What can hang from each mark
Q_70: Q_208
Q_351: Q_901
Q_384: Q_290
Q_208: Q_70 Q_353 Q_901
Q_901: Q_208 Q_290 Q_351 Q_859
Q_290: Q_384 Q_901

Each row was made from one small tree. The marks that hang from a mark follow it in brackets, in the order of their numbers. Every link used is in the known rows. Write each row's tree.
Known rows
Q_901{Q_208{Q_70 Q_353} Q_351 Q_859}: -3.70,-0.42,-1.26,-0.09,4.59,-0.42,1.22,-2.38,-1.67,6.14,1.79,-0.01,-1.35,-2.51,2.31,1.07,2.64,2.75,2.63,2.70,-3.39,3.98,-1.94,2.41
Q_290{Q_384}: 3.36,1.07,-0.41,-0.22,-1.45,3.35,-0.07,0.37,-0.24,-0.02,-2.13,1.35,0.29,0.14,-0.65,1.73,-0.70,-0.79,-2.45,1.48,-0.77,-1.30,-1.47,1.82
Q_70{Q_208}: 0.22,0.94,0.38,-0.26,1.32,2.07,-1.48,-0.04,0.62,1.47,1.98,0.36,0.12,-0.73,2.02,0.15,-1.92,1.11,2.45,0.41,-1.01,1.89,-0.58,1.53
Q_70{Q_208{Q_353 Q_901{Q_290 Q_351}}}: 0.32,1.67,-3.65,-2.77,2.65,1.91,-2.83,-0.41,-0.58,3.66,3.73,2.40,0.37,1.29,0.91,5.67,-2.07,0.95,2.68,0.25,-1.66,1.07,-2.81,3.38
Q_70{Q_208{Q_353 Q_901{Q_290}}}: 0.81,2.57,-2.88,-3.62,1.52,2.09,-2.83,0.20,0.21,2.83,3.74,2.26,0.29,0.08,1.52,3.36,-2.10,1.31,2.31,0.96,-1.98,2.26,-1.90,3.56
Q_70{Q_208{Q_901}}: -0.01,0.04,-2.38,-1.49,1.25,0.31,-3.22,1.37,1.43,1.54,2.05,1.07,0.80,-0.47,0.39,1.91,-2.17,1.17,2.55,0.36,-0.27,1.64,0.76,2.20
Q_70{Q_208{Q_353}}: 0.28,3.13,-0.12,-1.44,2.09,2.94,-1.24,-0.27,0.49,2.34,2.62,0.66,0.00,-2.02,3.66,0.24,-1.83,1.31,2.80,1.40,-1.86,3.55,-1.93,2.44
Q_901{Q_208{Q_70 Q_353} Q_290{Q_384}}: 3.39,5.32,-0.56,-3.34,0.61,5.67,0.20,-1.91,-3.18,4.17,0.42,0.67,-0.37,-2.05,2.87,1.98,1.90,3.48,-1.34,2.74,-3.23,2.42,-3.77,4.76
Q_351{Q_901{Q_208{Q_70} Q_290{Q_384}}}: -0.40,0.08,0.48,-1.96,0.21,3.48,1.08,-2.67,-3.21,3.43,0.76,0.31,-1.85,0.72,-1.76,1.37,0.33,0.36,0.23,2.89,-1.87,0.95,-0.64,2.36
Q_901{Q_859}: -2.35,-2.88,0.16,0.22,0.49,-1.75,1.01,-0.66,0.86,1.37,1.33,1.78,-1.68,0.42,-0.95,-1.19,0.04,-0.99,0.54,1.74,-2.69,0.92,0.05,0.09
Q_290{Q_901}: -1.40,-0.97,2.02,-0.16,-1.49,-0.03,-0.92,-1.37,-1.94,0.30,1.11,-2.10,-1.02,0.14,-2.07,0.08,-1.91,0.51,0.57,1.62,1.07,-1.41,1.42,-2.17
Q_70{Q_208{Q_353 Q_901{Q_351 Q_859}}}: -2.00,-0.55,-3.56,-1.70,3.34,-0.10,-2.26,0.14,1.05,4.05,3.51,2.58,-0.23,-0.19,0.82,3.64,-1.97,0.47,3.53,1.70,-2.44,2.61,-1.46,2.97
Q_290{Q_384 Q_901{Q_208{Q_70 Q_353}}}: 1.53,3.24,1.33,-1.73,-1.08,4.58,-0.94,-1.63,-3.17,3.08,-0.74,-2.27,-0.68,-3.62,0.66,0.65,-0.64,3.07,-0.68,4.74,-0.74,1.35,-0.57,1.72
Q_901{Q_208{Q_70} Q_290 Q_859}: -1.67,-0.62,0.46,-1.79,1.56,0.34,1.07,-2.73,-1.99,4.78,2.88,1.04,-2.19,-0.45,0.79,-0.76,2.40,2.88,0.83,2.35,-4.41,2.72,-1.16,2.49
Q_351{Q_901{Q_208 Q_859}}: -5.36,-5.02,1.51,-0.33,0.97,-1.93,2.11,-2.13,-0.82,3.14,1.79,-0.59,-2.55,-0.27,-2.65,-1.99,0.70,-0.41,2.46,2.94,-1.45,2.58,2.88,-0.23
Q_901{Q_208{Q_353} Q_290 Q_351 Q_859}: -2.34,-1.92,-0.42,-1.38,2.59,0.03,1.82,-3.64,-3.18,5.73,3.40,1.17,-1.71,1.43,0.00,3.51,2.31,1.81,1.03,1.18,-3.62,1.07,-2.88,1.82
Q_70{Q_208{Q_901{Q_290 Q_351 Q_859}}}: -1.25,-2.38,-2.99,-1.41,2.20,-0.09,-2.35,-0.59,0.11,3.69,4.01,3.22,-0.53,2.83,-1.34,4.83,-2.16,0.19,2.62,0.42,-2.47,-0.04,-1.43,2.52
Q_384{Q_290{Q_901{Q_351 Q_859}}}: 0.73,-2.38,-0.08,0.90,-1.04,2.06,0.42,-1.12,-2.14,2.12,-0.32,0.55,-1.85,1.92,-4.32,2.93,-2.92,-1.73,-1.36,3.42,-0.48,-3.19,-0.31,0.06
Q_208{Q_70 Q_353 Q_901}: -0.40,4.16,-5.16,-3.28,2.54,0.11,-2.33,1.26,0.49,2.47,0.90,1.57,0.26,-2.74,1.92,1.85,0.16,1.31,1.44,2.39,-1.62,3.41,-1.38,3.52
Q_384{Q_290}: 3.79,1.16,-1.00,-0.03,-1.23,3.47,0.44,0.97,-0.39,0.19,-2.00,0.98,-0.07,0.29,-1.42,1.26,-1.52,-1.18,-2.55,1.72,-0.04,-1.34,-0.57,1.98
Q_208{Q_70 Q_353 Q_901{Q_290 Q_351}}: 0.02,3.48,-6.08,-3.33,3.31,1.01,-2.14,-0.69,-1.79,4.00,2.25,2.88,-0.04,1.02,0.46,6.43,0.22,0.81,1.12,1.08,-2.18,0.56,-4.13,3.84
Q_208{Q_70 Q_901{Q_290{Q_384} Q_351}}: 2.09,1.37,-5.70,-1.97,1.47,2.08,-2.51,-0.19,-1.79,2.92,0.04,3.44,0.22,2.73,-1.96,7.45,-0.37,0.06,-0.98,0.85,-1.60,-2.22,-3.33,3.83

Write each row's tree
-0.12,3.01,-1.44,-1.71,3.44,2.77,0.37,-3.20,-4.24,5.47,2.16,-0.26,-0.37,-0.20,2.46,4.25,2.52,3.61,1.20,0.47,-2.11,1.52,-4.00,3.01  Q_901{Q_208{Q_70 Q_353} Q_290 Q_351}
0.33,-2.65,0.61,0.71,-0.83,1.94,0.59,-1.43,-2.72,3.09,-0.42,-1.03,-1.51,0.32,-3.63,2.18,-1.59,0.33,-1.04,3.46,-0.04,-1.80,0.89,0.40  Q_384{Q_290{Q_901{Q_208 Q_351 Q_859}}}
0.04,-1.89,-4.44,-1.61,0.70,-1.30,-1.90,-0.17,-1.38,1.59,1.44,2.17,0.53,4.16,-3.45,6.86,-0.27,-0.42,-0.20,-1.39,0.28,-3.15,-1.05,1.16  Q_208{Q_901{Q_290 Q_351}}
-2.85,-4.57,-4.25,-0.33,1.58,-3.79,-1.27,0.48,0.68,2.19,1.12,2.39,-0.28,2.20,-3.55,4.26,-0.25,-1.06,0.96,0.43,-0.74,-1.16,0.60,0.66  Q_208{Q_901{Q_351 Q_859}}
-2.46,-2.12,-0.72,-0.40,3.19,0.06,1.19,-3.63,-3.21,5.99,2.86,1.22,-1.96,1.50,-0.13,2.92,2.51,2.40,1.35,1.32,-3.86,0.76,-2.58,2.16  Q_901{Q_208{Q_70} Q_290 Q_351 Q_859}
0.90,-2.28,-3.58,-2.73,-1.20,-0.37,-1.22,0.31,0.15,1.72,1.05,4.31,-0.86,3.00,-3.91,4.03,-0.80,-1.33,-1.75,1.87,-2.74,-1.68,-0.85,2.62  Q_208{Q_901{Q_290{Q_384} Q_859}}
-1.73,0.41,2.46,-1.36,-0.68,0.47,-0.54,-1.85,-2.73,2.31,1.42,-3.85,-0.65,-2.86,0.08,-0.69,-0.18,3.21,1.29,2.42,0.93,1.53,1.83,-1.11  Q_290{Q_901{Q_208{Q_353}}}
2.81,2.79,-4.36,-4.36,-0.62,2.14,-1.77,0.57,-0.67,1.64,0.78,3.26,0.36,1.08,-1.07,5.15,-0.70,-0.28,-1.73,1.61,-1.71,-0.37,-2.57,3.65  Q_208{Q_353 Q_901{Q_290{Q_384}}}
2.82,0.00,-3.73,-2.91,-1.57,1.08,-2.05,0.81,-0.47,0.61,0.04,2.95,0.55,2.63,-3.15,5.01,-0.84,-0.56,-2.18,0.40,-0.62,-2.39,-0.84,2.54  Q_208{Q_901{Q_290{Q_384}}}
-3.89,-4.43,1.19,1.13,0.25,-1.71,-0.03,-2.67,-2.22,2.45,2.09,-0.56,-2.20,2.01,-3.66,2.09,-1.82,-0.66,1.41,2.15,-0.67,-2.24,0.34,-2.32  Q_290{Q_901{Q_351 Q_859}}
0.89,0.30,-4.62,-2.97,0.51,0.86,-1.78,0.03,-0.16,3.06,1.12,4.75,-1.29,1.53,-2.04,3.51,-0.41,-0.36,-0.93,3.14,-4.15,0.01,-2.18,4.17  Q_208{Q_70 Q_901{Q_290{Q_384} Q_859}}
-5.43,-3.37,0.82,-0.49,2.00,-1.20,1.85,-2.29,-1.03,4.02,1.84,-0.31,-2.81,-1.21,-1.42,-2.37,0.86,0.23,2.97,3.74,-2.44,3.76,2.02,0.70  Q_351{Q_901{Q_208{Q_70} Q_859}}
0.25,-3.24,-0.25,-0.32,0.68,1.84,1.50,-3.07,-3.22,4.86,1.08,2.03,-1.36,2.80,-2.18,4.79,1.69,0.97,-1.30,1.36,-3.39,-1.61,-2.72,2.34  Q_901{Q_208 Q_290{Q_384} Q_351 Q_859}
-3.66,-1.84,2.56,-1.25,-0.25,-0.95,0.35,-2.33,-2.04,3.43,2.46,-2.47,-2.02,-2.53,-0.71,-1.70,-0.10,2.48,1.75,3.85,-1.15,2.28,1.86,-1.02  Q_290{Q_901{Q_208{Q_353} Q_859}}
-5.39,-1.61,0.46,-1.40,2.59,-0.48,2.00,-2.43,-1.19,4.66,2.37,-0.12,-2.93,-2.24,-0.11,-2.30,0.98,0.32,3.21,4.48,-3.07,5.06,0.93,1.47  Q_351{Q_901{Q_208{Q_70 Q_353} Q_859}}
-0.54,3.86,-0.29,-1.73,2.42,1.59,0.14,-0.83,-1.29,3.51,0.47,-1.89,0.07,-4.94,4.23,-1.48,2.53,4.23,1.55,2.07,-1.27,5.00,-0.59,2.59  Q_901{Q_208{Q_70 Q_353}}
-2.90,0.75,-5.93,-2.03,4.23,-1.52,-1.47,-0.05,0.23,4.54,2.00,3.12,-0.91,-0.80,0.34,3.85,0.24,0.14,2.23,2.83,-3.28,2.58,-2.45,3.38  Q_208{Q_70 Q_353 Q_901{Q_351 Q_859}}
-4.29,-4.78,2.03,0.92,0.53,-1.87,0.24,-2.97,-2.94,3.70,1.96,-2.56,-1.76,0.07,-2.79,1.16,-0.13,1.93,1.84,2.22,-0.05,-0.63,1.82,-1.96  Q_290{Q_901{Q_208 Q_351 Q_859}}
3.10,0.03,-1.48,-0.17,-0.11,3.78,0.19,-2.13,-3.15,1.87,-0.03,2.74,-0.22,4.85,-2.24,7.15,-0.45,-1.24,-2.42,-0.46,-1.43,-4.56,-4.66,1.79  Q_901{Q_290{Q_384} Q_351}
0.07,-1.25,0.28,-1.54,-1.15,2.93,1.16,-2.20,-2.36,1.28,0.95,2.03,-1.97,3.74,-3.80,2.59,-1.52,-2.87,-0.72,2.01,-1.53,-1.79,-1.23,1.01  Q_351{Q_901{Q_290{Q_384}}}
-2.51,1.13,0.25,-2.78,1.76,2.06,1.34,-3.09,-3.16,4.12,2.68,-0.35,-2.12,-0.35,-0.06,0.31,0.92,1.05,2.08,2.74,-2.03,3.03,-0.79,1.96  Q_351{Q_901{Q_208{Q_70 Q_353} Q_290}}
3.44,1.09,0.72,-1.90,-1.46,3.87,0.39,-1.51,-2.79,2.32,-0.22,0.11,0.15,0.42,-0.28,2.30,1.50,2.44,-2.35,0.72,-1.23,-0.57,-1.32,2.53  Q_901{Q_208 Q_290{Q_384}}
-0.97,-3.63,1.67,0.67,-0.96,1.49,0.11,-2.55,-3.18,3.64,-0.20,-1.18,-1.48,0.22,-3.38,2.93,-0.80,1.17,-0.66,3.67,-0.84,-1.93,0.33,-0.24  Q_290{Q_384 Q_901{Q_208 Q_351 Q_859}}
-0.55,-3.35,0.78,0.96,-1.25,1.63,-0.11,-2.22,-2.51,2.41,-0.06,0.77,-1.87,2.25,-4.25,3.87,-2.48,-1.47,-1.08,3.62,-1.44,-3.56,-1.18,-0.52  Q_290{Q_384 Q_901{Q_351 Q_859}}
2.65,-0.41,-0.37,-0.51,0.17,3.61,0.44,-2.47,-4.08,3.47,-0.24,0.28,0.34,2.36,-1.19,5.98,1.63,2.01,-1.83,-0.36,-0.71,-2.55,-2.72,2.28  Q_901{Q_208 Q_290{Q_384} Q_351}
2.16,-1.14,-4.62,-1.70,-0.23,0.92,-1.96,0.07,-1.51,1.56,0.05,3.06,0.70,4.18,-3.88,8.00,-0.77,-0.89,-1.82,-0.47,-0.16,-3.97,-1.96,2.30  Q_208{Q_901{Q_290{Q_384} Q_351}}
-0.54,1.28,-3.67,-1.79,3.06,1.07,-2.88,0.57,0.48,3.23,2.67,1.46,0.86,-0.47,1.42,4.44,-2.04,1.07,3.23,0.56,-0.75,2.04,-1.47,2.92  Q_70{Q_208{Q_353 Q_901{Q_351}}}
0.99,-0.92,-2.50,-2.45,0.41,1.79,-2.47,0.24,0.76,2.89,2.87,3.84,-0.53,1.68,-1.11,3.34,-2.56,0.00,1.06,1.92,-3.18,0.57,-1.27,3.65  Q_70{Q_208{Q_901{Q_290{Q_384} Q_859}}}
-2.27,1.89,-4.99,-3.17,2.89,-1.32,-1.54,0.73,1.25,3.61,2.00,3.01,-1.07,-2.39,1.10,0.87,0.19,0.55,1.82,3.78,-3.66,4.18,-1.31,3.60  Q_208{Q_70 Q_353 Q_901{Q_859}}
-2.52,-0.66,0.76,-1.80,1.17,1.35,1.14,-2.99,-3.06,3.44,2.22,-0.57,-2.04,0.67,-1.36,0.24,0.83,0.84,1.82,1.95,-1.35,1.76,0.35,1.23  Q_351{Q_901{Q_208{Q_70} Q_290}}
-3.65,-2.50,-0.44,0.10,3.26,-1.42,1.67,-2.15,-1.43,5.02,1.73,-0.25,-0.98,-1.39,0.81,1.49,2.34,1.98,1.98,1.62,-2.25,2.58,-0.85,1.16  Q_901{Q_208{Q_353} Q_351 Q_859}
-4.33,-2.79,1.10,-2.45,1.03,-0.10,2.46,-3.47,-2.31,4.37,3.68,0.77,-3.15,0.95,-1.99,-0.31,0.72,-0.38,2.04,3.24,-3.26,2.69,0.17,1.01  Q_351{Q_901{Q_208{Q_353} Q_290 Q_859}}
-2.49,0.98,0.85,-0.37,1.74,1.06,-0.75,-2.73,-3.97,4.13,1.44,-3.48,-0.81,-2.21,0.55,1.90,0.18,3.51,2.27,2.41,0.47,1.10,-0.16,-0.31  Q_290{Q_901{Q_208{Q_70 Q_353} Q_351}}
-1.51,0.41,-2.80,-2.56,2.33,0.08,-2.33,0.74,1.87,3.30,3.54,2.44,-0.36,-1.48,1.40,1.26,-2.08,0.76,3.21,2.43,-2.79,3.84,-0.61,3.14  Q_70{Q_208{Q_353 Q_901{Q_859}}}
